Each row was made from one small tree. Brackets hold a mark, then the marks that hang from it, in the order of their numbers. Every link used is in the known rows. Write each row's tree.
Known rows
(J18 (J381 J160) J757): [ 0.157  2.341 -2.301  3.399  1.988 -1.559 -3.262 -0.162  0.349  1.703
 -2.221 -0.145  3.422  0.935  0.931  1.443 -2.562 -3.609  1.353  0.911
 -0.858 -1.267  1.551  0.331]
(J20 (J18 J946)): [ 0.892 -2.533 -1.789 -1.758 -0.301 -0.391 -2.103  0.898 -0.243  3.400
 -0.082  0.705 -0.724  0.142 -1.048  0.453 -0.121  0.244 -2.698 -1.225
  1.523 -0.526  0.316  0.598]
(J160 (J20 J18)): [-0.669 -2.049 -0.790 -3.176  1.087 -0.085 -2.140 -1.127  1.625  2.358
 -0.772  0.329 -0.968  0.569 -2.189 -0.753  1.721 -1.536 -1.810 -1.633
 -0.218 -1.524 -0.439 -0.899]
(J946 J18): [ 0.026 -1.138 -0.283 -1.495  0.115 -0.877  1.860 -0.867 -0.276  0.561
 -0.664 -1.194  0.852 -0.206 -1.863 -0.368  1.043 -0.733  2.341 -1.523
 -0.784 -0.822  0.801  0.582]
(J946 J358): [ 0.094 -0.624  0.363 -1.361  0.737  0.382  0.587 -0.712  1.001 -1.326
  1.530 -0.515  0.160 -1.097 -0.348 -1.652  1.097 -0.866  0.071 -1.631
 -1.175  0.203 -0.180 -0.871]
(J358 J201 (J946 J18)): [-1.223 -0.149  0.632 -0.382 -0.030 -0.825  3.181 -0.560 -0.576  1.097
 -2.402 -0.737  0.654 -2.099 -2.314 -0.382  2.448  0.265  2.574 -0.559
 -2.468  0.812  1.424 -0.142]
(J358 J201): [-1.094  1.068  1.465  1.176 -0.096  0.440 -0.558  0.160  0.526  1.100
 -0.332  0.586 -0.794 -0.417  0.075  1.265  2.019  0.385  1.547  1.333
 -0.450 -0.143  0.698  0.298]
(J20 (J18 J757 J946) J160): [-0.072 -2.385 -4.643 -0.333  0.567 -1.221 -5.160  1.473  0.825  5.762
 -3.761  0.631  0.705  0.393 -0.689 -0.038 -1.897 -0.593 -3.319 -0.985
  1.722 -2.594 -0.565  0.579]
(J160 (J20 (J18 J381 J757 J946))): [ 0.958 -1.101 -1.175 -2.593  2.972 -0.679 -3.111 -1.325  0.974  5.972
 -0.497  1.344  3.144  1.644 -2.956 -0.233  0.615 -4.064 -2.443 -1.602
 -0.285 -1.248  1.526  1.100]
(J18 J20 J946): [-0.035  0.459  0.584 -0.723  1.093 -0.174 -0.744  0.323 -2.203  2.056
 -0.870  0.524  0.677 -0.493 -0.821  2.284 -1.211 -1.271 -1.412  0.495
  1.226  0.603 -0.437  2.787]
(J160 (J20 (J18 (J946 J358)))): [ 0.540 -3.019 -0.929 -5.282  1.918  0.952 -1.982 -1.546  2.375  2.780
  1.885  0.606 -0.367  0.023 -2.429 -2.438  2.852 -3.977 -2.996 -3.683
 -0.858 -0.097  0.163 -1.038]
(J358 J201 (J946 (J18 J20 J757))): [-2.964  0.454  1.303  0.119  1.589 -2.365  2.463 -1.384 -0.954  2.299
 -6.157 -0.912  2.532 -1.433 -3.244  2.437  1.254  1.019  2.315  0.474
 -2.727 -1.678 -0.010  1.093]
(J18 (J946 (J358 J201))): [ 0.099 -0.356  1.224 -1.267  0.720  1.424 -0.541 -0.332  1.440  1.575
  2.803  0.804 -0.398 -0.924 -0.222 -0.595  3.263 -1.654  0.016 -0.772
 -1.020  1.224  1.257  0.505]
(J18 J20 J381 J757 (J946 J358)): [ 0.133  0.855  1.494 -0.593  4.037 -1.153 -0.426 -0.995 -1.329  2.488
 -0.161  0.075  4.348 -0.721 -1.293  1.204 -1.292 -3.998 -0.469 -0.909
 -0.615 -0.054  0.672  2.400]
(J18 J757): [-0.415 -0.326 -0.565  0.453  0.908 -0.588 -0.647 -0.396  1.418  1.552
 -1.766  0.116  1.463  0.764 -0.178  0.124 -0.250  1.036 -0.199 -0.124
 -1.082 -2.033 -0.545  0.250]
(J20 J18): [-0.260 -1.771 -1.221 -1.077 -0.394 -1.219 -1.344  0.478  0.182  1.406
 -1.458 -0.222 -1.318 -0.017 -0.884  0.579  0.161  1.216 -1.259 -0.839
  0.826 -1.449 -0.531 -0.611]
(J381 (J160 (J20 (J18 J757 J946)))): [-0.046 -1.342 -4.509 -2.202  1.697 -0.777 -6.436 -0.621  2.801  5.981
 -2.663  1.098  0.757  1.813 -1.279  0.391 -0.149 -3.480 -2.560 -1.682
 -0.555 -2.797  0.164  0.275]
(J381 (J160 J20)): [-0.431  1.141 -2.287 -0.717  1.188  0.342 -3.541 -1.464  1.724  0.982
 -0.842  0.429  0.173  0.473  0.259 -0.291 -0.037 -4.893 -0.037 -0.253
 -1.253  0.113  0.551 -0.744]
(J160 J20): [-0.313  0.218  0.179 -2.385  1.471  0.883 -0.888 -1.753  1.500  0.888
  0.453  0.611  0.208  0.802 -1.157 -0.918  1.753 -2.923 -0.511 -0.754
 -1.020  0.124  0.319 -0.474]
(J381 (J160 (J20 (J18 J946)))): [ 0.475 -1.178 -3.988 -2.479  0.705 -0.218 -5.825 -0.535  1.450  4.424
 -0.950  1.148 -0.717  0.779 -1.224 -0.159  0.301 -4.472 -2.714 -1.508
  0.314 -0.413  0.621 -0.052]
(J18 J20 J381 J757): [-1.134  2.089  1.341  2.004  3.181 -1.964 -0.131 -0.692 -1.939  1.809
 -3.076  0.060  4.005  0.308 -1.128  2.907 -2.409 -1.904  0.894  1.166
  0.154 -1.350  0.292  1.968]
(J381 (J160 (J20 J18))): [-1.085 -0.508 -3.422 -1.747  0.910 -0.851 -5.078 -0.822  2.055  1.914
 -2.367  0.184 -1.144  0.419 -0.746  0.279  0.487 -3.840 -1.223 -1.156
 -0.166 -1.707 -0.108 -1.080]

Write each row's tree
[ 0.400 -2.072 -4.062 -0.954 -0.350 -0.768 -4.632  1.671 -0.166  3.894
 -1.631  0.454 -0.921 -0.634 -0.388 -0.218 -1.442 -1.549 -3.147 -0.790
  3.013 -0.656  0.054  0.449] | (J20 (J18 J946) J160)
[-0.512 -0.565 -1.050 -1.223  3.129 -1.315 -2.424 -1.761  1.466  4.216
 -1.811  0.894  2.619  1.410 -2.605 -0.102  0.702 -3.026 -0.830 -1.045
 -1.154 -2.187  0.895 -0.025] | (J160 (J20 (J18 J381 J757)))
[-0.940  0.880  0.788  1.385  1.709 -1.863  2.546 -1.293 -0.889  2.735
 -3.333 -0.362  4.133 -1.243 -2.896  0.252  1.438 -1.220  3.306 -0.061
 -2.964 -0.034  2.634  0.389] | (J358 J201 (J946 (J18 J381 J757)))
[-2.926  0.680  0.304 -0.456  2.023 -1.572 -0.983 -1.264 -0.192  0.726
 -3.418 -1.598  0.201 -3.583 -1.504  0.775  1.764 -3.628  3.964 -0.930
 -0.748 -1.184  0.138  0.694] | (J946 (J18 (J20 J160)) (J358 J201))
[-2.467 -0.374 -2.348 -0.008  1.934 -3.158  0.589 -0.558 -1.632  2.530
 -7.659 -1.641  3.277 -1.987 -2.227  0.564 -2.477 -1.226  0.664 -0.602
 -0.848 -1.540 -0.612  0.390] | (J358 (J946 (J18 (J20 J160) J757)))
[-1.006 -0.648  1.306 -1.652  1.190  0.034  1.783 -1.682  1.450  0.260
  0.533 -1.263  0.009 -1.834 -1.509 -0.952  4.394 -1.721  3.664 -2.071
 -2.496 -0.712  1.322 -0.392] | (J946 J18 (J358 J201))
[ 1.193 -1.221 -1.495  0.176  1.859 -1.417 -2.095  0.463 -0.536  4.924
 -0.961  1.285  2.995  1.019 -1.849  0.983 -0.709 -1.345 -1.845 -1.027
  0.642 -1.322  1.068  1.519] | (J20 (J18 J381 J757 J946))
[ 0.864  1.346  2.177 -0.015  1.853  0.971 -0.221 -0.393 -0.628  2.312
  3.366  0.840  1.771 -1.102 -0.616 -0.112  2.318 -4.080  0.847 -0.429
 -0.935  2.362  2.851  0.881] | (J18 J381 (J946 (J358 J201)))
[-0.080 -0.403  0.748 -0.839  1.447  0.766 -1.170 -0.532  2.673  3.432
  0.757  0.449  1.271  0.183 -0.424 -0.453  2.572 -1.036 -0.085 -0.620
 -2.052 -0.784  0.213  0.767] | (J18 J757 (J946 (J358 J201)))
[-0.811  3.517 -0.473  3.212  2.038 -1.923 -2.534 -0.040 -2.840 -0.148
 -2.760 -0.148  2.158 -0.974  0.190  3.525 -3.030 -4.982  1.746  1.344
  0.940  0.516  1.136  1.811] | (J18 J20 (J381 J160))
[ 0.420 -1.912 -3.308 -4.072  2.006  0.108 -5.044 -1.152  2.663  2.916
  0.464  0.444 -0.559 -0.524 -1.229 -1.695  1.343 -5.661 -2.554 -3.170
 -0.626 -0.238  0.281 -1.184] | (J381 (J160 (J20 (J18 (J946 J358)))))
[-1.109  1.030  0.980  0.417  3.713 -2.748  1.282 -1.787 -1.976  2.070
 -3.675 -1.293  4.839 -0.500 -2.805  2.618 -1.080 -2.519  3.405 -0.528
 -0.577 -2.117  1.181  2.504] | (J946 (J18 J20 J381 J757))
[-1.168  0.600  2.401 -1.072  1.893  0.457 -0.658 -0.472 -0.181  1.827
  0.473  0.411 -0.212 -1.587 -0.605  1.853  2.100 -2.017  0.145  0.026
 -0.479  0.772 -0.020  2.091] | (J18 J20 (J946 (J358 J201)))
[-0.644  2.342 -0.689  1.700  2.489 -2.429 -0.790 -1.046 -3.237  0.147
 -3.366 -1.493  3.153 -1.481 -1.498  3.145 -2.194 -5.250  4.038  0.160
  0.014 -0.313  1.936  2.290] | (J946 (J18 J20 (J381 J160)))
[-2.484  0.190  2.581 -1.500  2.017 -1.046  1.833 -1.687 -0.042  0.159
 -1.476 -1.872  0.456 -2.613 -2.105  1.498  3.205 -1.793  4.007 -1.274
 -1.965 -1.113  0.150  1.159] | (J946 (J18 J20) (J358 J201))
[ 1.767  1.472 -1.589  0.322  1.867 -0.002 -2.492 -0.191 -0.769  0.836
  2.408  0.263  2.468 -1.382  0.467 -0.433 -1.143 -6.509  0.244 -1.278
 -0.413  2.237  2.494  0.356] | (J18 (J381 J160) (J946 J358))
[ 0.933  2.211 -0.322  1.623  1.746  0.456 -3.313 -0.275  0.087  1.949
  1.972  0.923  1.617 -1.590  0.877  0.700  1.058 -6.350  1.576  0.138
 -1.017  2.134  2.906  1.094] | (J18 (J381 J160) (J946 (J358 J201)))
[-0.284  1.825 -1.207  2.027  3.074 -1.745 -3.774  0.532 -2.541  4.564
 -3.307  0.743  4.101 -0.579 -0.435  2.325 -3.783 -4.774 -0.724  1.295
  2.126 -0.354  1.072  3.090] | (J18 (J20 J160) J381 J757 J946)
[ 0.300 -2.825 -2.089 -3.485  1.687 -0.269 -3.247 -1.136  2.431  5.882
 -1.620  1.346  0.946  1.973 -2.520 -0.661  1.421 -1.795 -3.370 -2.018
 -0.580 -2.466 -0.130  0.586] | (J160 (J20 (J18 J757 J946)))
[ 0.577 -0.090  0.120 -0.117  1.221 -1.814  3.857 -1.071 -2.818  0.386
 -1.478 -0.941  3.887 -2.032 -2.858 -1.088 -0.007 -2.583  1.890 -1.256
 -1.665  2.196  2.511 -0.302] | (J358 (J946 (J18 J381)))
[-1.192  0.922 -0.160 -0.759  3.742 -2.349  0.227 -1.401 -2.570 -0.114
 -2.215 -2.008  3.074 -2.864 -2.071 -0.274 -1.155 -6.444  3.295 -1.818
  0.423  0.275  1.496  0.837] | (J946 (J18 (J20 J160) J381) J358)
[-1.296 -1.145  0.597 -1.159  1.936 -0.468  1.032 -2.224  2.726  2.077
 -1.280 -1.384  1.699 -0.312 -1.891 -0.778  3.947 -0.802  3.659 -1.938
 -3.335 -2.720  0.854  0.272] | (J946 (J18 J757) (J358 J201))
[-1.211  0.337  1.522 -0.834  4.711 -2.794  2.175 -2.434 -1.088  0.864
 -2.470 -1.662  4.845 -1.038 -3.156  1.073 -0.130 -3.513  3.489 -2.113
 -1.983 -1.817  0.917  1.389] | (J946 (J18 J20 J381 J757) J358)
[-1.703  1.763  3.455 -0.009  3.466 -1.653  2.390 -2.032 -1.807  0.317
 -0.855 -1.290  2.668 -2.793 -2.914  1.780  2.495 -4.115  5.310 -1.126
 -1.623  0.137  1.777  1.641] | (J946 (J18 J20 J381) (J358 J201))
[-1.097  2.158 -1.295  1.905  3.416 -3.426 -1.632 -1.501 -1.973  2.303
 -5.002 -1.274  4.412 -0.675 -1.637  3.502 -2.272 -4.616  4.109  0.145
 -0.678 -2.253  1.354  2.358] | (J946 (J18 J20 (J381 J160) J757))
[-0.524 -2.437 -0.431 -1.663  1.129 -0.100 -2.913 -0.353  3.015  4.528
 -0.557  0.459 -0.017 -0.188 -1.299  0.179  3.038  0.164 -1.256 -1.527
 -1.031 -2.549 -0.043  0.196] | (J20 (J18 J757 (J946 (J358 J201))))
[ 0.885 -0.928 -3.649  1.044  1.585 -1.906 -4.967  1.073 -0.573  6.014
 -2.724  0.841  2.857  0.318 -0.901  0.478 -2.839 -3.181 -2.191 -0.489
  2.073 -1.431  1.292  1.168] | (J20 (J18 J381 J757 J946) J160)
[ 1.087 -1.514 -2.629 -0.701  1.983 -1.017 -3.441  0.635 -0.915  2.789
  0.539  0.144  1.344 -1.691 -1.000 -1.498 -1.233 -5.405 -1.989 -2.141
  1.864  0.884  1.591 -0.157] | (J20 (J18 J381 (J946 J358)) J160)
[-0.644 -1.701 -2.185 -1.423  0.209  0.038 -4.832  1.163  1.483  3.861
 -0.621  0.453 -1.710 -1.868 -0.140 -0.795  1.770 -2.113 -1.464 -1.285
  1.079 -0.295  0.335 -0.258] | (J20 (J18 (J946 (J358 J201))) J160)
[ 0.102  1.845 -1.735 -0.497  2.844 -0.946 -1.858 -2.561 -0.529  1.850
 -0.879 -0.453  3.074 -0.604 -1.978 -0.318  0.690 -7.883  3.501 -1.430
 -1.774  0.105  3.366  0.451] | (J946 (J18 (J381 (J160 J20))))
[-2.199  0.989 -1.702  1.484  1.983 -2.068 -3.152  0.431 -0.296  2.477
 -5.615 -0.335  1.710 -0.508  0.085  2.043 -3.040 -1.251 -0.574  1.023
  1.111 -2.545 -1.615  1.208] | (J18 (J20 J160) J757)
[-0.464 -1.664 -1.280 -1.305  0.688 -1.868  2.957 -1.141 -0.062  1.534
 -3.735 -1.197  3.062 -0.354 -2.901 -1.253  0.106  0.929  0.711 -1.784
 -2.597 -1.255  0.321 -0.420] | (J358 (J946 (J18 J757)))
[-0.033  0.320 -3.242  2.567  1.569 -2.704 -4.540  0.271  0.302  3.035
 -3.817  0.028  2.271  0.606 -0.313  2.060 -2.080 -2.355  0.367  0.090
  0.299 -2.741  0.690 -0.113] | (J20 (J18 (J381 J160) J757))
[-1.744 -0.803 -0.205 -0.793  1.830 -2.772  3.048 -1.355 -1.424  1.406
 -5.992 -1.579  3.555 -1.105 -3.304  1.150 -0.842  0.622  0.942 -1.064
 -2.156 -1.966 -0.769  1.093] | (J358 (J946 (J18 J20 J757)))
[ 1.857 -1.158 -0.854 -0.366  1.018 -0.961 -1.638  0.740 -1.922  3.336
  0.778  1.065  1.330 -0.029 -1.577  0.775 -0.585 -2.203 -1.593 -0.846
  1.711  0.501  1.670  1.111] | (J20 (J18 J381 J946))
[-0.512  0.678 -1.499  0.024  1.149 -0.538 -3.179  1.148 -2.254  2.335
 -2.541  0.336  0.501 -1.295 -0.022  1.591 -2.844 -3.280 -1.673  1.207
  2.492  0.523 -0.300  2.384] | (J18 (J20 J160) J946)
[ 1.050  1.787 -2.775  0.058  3.286 -0.071 -5.086 -1.460  0.914  4.872
 -0.590  1.753  4.365  1.536 -0.645  0.079 -0.953 -7.474 -0.595 -0.319
 -1.085  0.063  2.565  1.337] | (J18 (J381 (J160 J20)) J757 J946)
